Each row comes from the steps of one walk. Every step used is in the known rows, and no mark comes twice. Write the walk behind each row, first mark first.
In the rows, 128 means zero.
Known rows:
firek/sero: [102 110 102 141 142 145 135 146 120 114 119 106 104 138 116 132 133  90
 185 152  67 113]
velapov/rosem/tumob: [137 137  97 175 140 108 113 205 146  85 126 127 110 108 103 147 122  91
 152 154  91  67]
sobi/tubug/rosem: [129 125 105 149 141  70 113 164 131  76 141 126  98 126 152 160 127 117
 160 139  64 123]
sobi/tubug/rosem/tumob: [147 114 101 164 126  59 120 190 145  53 137 137  93 111 137 161 134 116
 149 131  77  95]
sero/firek: [ 96 127  86 160 149 119 131 174 118 131 124  67  99 131 132 159 133  87
 158 144  80 139]
tubug/rosem: [122 145 108 153 152  88 121 175 132  89 138  88  99 120 127 133 121  95
 167 151  56 124]
pilat/firek/sero/tubug: [104  53 104 149 163 134 164 125 134 111 112 100 116 161 129 127 146  99
 170 143  78 140]
velapov/pilat/firek: [117 100 107 137 184 103 146 128 123 118 109  68 106 141 133  98 133  85
 180 163  63 121]
pilat/firek/sero/tubug/sobi: [107  15 108 147 154 139 148 146 147 100 113 102 117 145 129 135 133 108
 170 136  87 138]
firek/sero/tubug/pilat/velapov: [131  45 119 156 144 132 161 120 123  93 115  59 111 147 127 130 132 102
 169 133  76 149]
pilat/velapov: [122 129 121 166 130 124 106 167  91 102 115  70 101 131 146 135 130  87
 179 151  56 145]
sobi/tubug: [113 116  98 151 148  92 120 161 116  87 130 133 102 136 152 164 141 106
 169 145  71 116]
sobi/tubug/sero/firek: [106  47  93 152 140  91 130 186 138 100 127 118 103 121 157 173 125 115
 152 124  82 148]
velapov/rosem/tubug/pilat/firek: [138 123 102 159 151 107 136 158 147  90 111  72 144 117 106 146 106 113
 136 172  92 123]
pilat/firek/sero: [ 93  93 105 143 146 149 155 126 114 122  97  97 118 161 125 122 137  90
 177 151  71 141]
sobi/tubug/pilat/velapov/rosem: [142 100 117 158 130 106 121 138 109  85 109  92 123 141 154 161 112 113
 151 138  85 144]
velapov/pilat/firek/sero: [114  83 108 125 169 131 149 108 128 127 103  77 108 147 124  94 129  89
 186 157  65 119]
firek/sero/tubug/pilat/velapov/rosem: [140  56 118 156 146 140 141 124 136 102 119  75 121 143 121 136 113 106
 158 136  85 135]
velapov/rosem: [116 149 101 157 158 122 106 178 129 111 129 113 115 125 120 145 113  90
 164 163  77  97]
tubug/sero: [105  65 111 153 156 100 139 197 136  88 125 102 106 114 129 127 123  92
 177 147  61 130]
tubug/pilat/velapov/rosem/tumob: [152 108 120 178 123 115 137 168 120  76 101  59 121 123 116 135 113  93
 147 144  90 121]
rosem/velapov/pilat/firek: [122 100 124 131 159 108 140 151 152 101 104  76 113 142 137 102 139 102
 168 148  66  83]

Write each row's walk:
[140 159  96 160 144 106  89 198 150  94 138 110 122  91 107 159 109 110
 150 177  78  85] => velapov/rosem/tubug
[146  67 104 161 140  97 146 171 169  71 142 112  93 116 106 135 135 109
 159 129  78  91] => firek/sero/tubug/rosem/tumob
[131  51 123 126 164 119 153 131 172 101 113  87 112 148 132 103 144 114
 167 134  72  78] => rosem/velapov/pilat/firek/sero/tubug
[134  77 118 141 139 112 135 161 177  80 141 109 104 132 124 133 133 121
 161 125  68  89] => firek/sero/tubug/rosem/velapov
[ 96  59  96 156 150 109 140 200 139 116 122  78 104 114 134 146 119  93
 159 134  76 150] => tubug/sero/firek
[117  60 109 148 159 117 157 128 147 102 122  95 114 152 129 123 134 106
 163 138  71 145] => pilat/firek/sero/tubug/rosem
[116  48 107 164 185  91 194 127 134  86 114  55 123 157 130 129 145  96
 153 144  86 157] => sero/tubug/pilat/firek
[108  59 105 141 143 118 177 100 117  96  92 100 127 169 144 146 136 112
 159 136  89 155] => sobi/tubug/pilat/firek/sero
[124  75  91 160 134  91 121 219 158  96 133  76 111  80 119 162 115 116
 145 152  76 136] => rosem/tubug/sero/firek
[ 99  73 110 143 152 139 192 104 115 106  85  56 131 167 118 117 131  91
 166 147  83 159] => tubug/pilat/firek/sero
[122  60 121 143 143 121 154 142 169  89 117 100 119 155 132 123 138 119
 155 127  74 117] => pilat/firek/sero/tubug/rosem/velapov
[158  92 114 173 117  94 128 159 121  63 106 102 118 127 141 164 119 114
 142 132  97 119] => sobi/tubug/pilat/velapov/rosem/tumob
[144 114 100 157 134 112  70 220 163  81 139 113 125  76 107 168  96 120
 151 168  88  83] => velapov/rosem/tubug/sobi
[123  67 105 163 184  84 176 145 137  79 133  61 111 140 124 138 141  97
 157 143  82 133] => sero/tubug/pilat
[132 142 121 167 130 135  83 172 105 110 118  90 112 124 139 141 108  91
 167 155  67 127] => pilat/velapov/rosem
[124  47 108 130 184 116 155 106 144 119 116  79 105 146 127  98 136  97
 178 149  70 117] => velapov/pilat/firek/sero/tubug
[119  50 105 148 165 121 177 123 140  94 123  76 113 148 114 132 137 100
 167 138  82 127] => firek/sero/tubug/pilat
[117  26 104 146 151 133 125 169 154  89 136 111 104 122 120 146 130 109
 177 134  82 108] => firek/sero/tubug/sobi
[113  70 101 148 161 127 145 145 140 104 136 109 101 140 121 137 142  99
 176 143  73 111] => firek/sero/tubug
[136 106 103 149 138 132 141 140 152  99 104  81 146 121  99 142 103 115
 142 166  94 121] => velapov/rosem/tubug/pilat/firek/sero
[150  66 125 141 174  68 142 154 183  77 137  77 106 131 139 109 135 119
 151 132  65  96] => sero/tubug/rosem/velapov/pilat/firek
[143 132 105 171 132  72 128 203 147  61 135 100  94 103 111 134 130  96
 155 143  71  93] => tubug/rosem/tumob
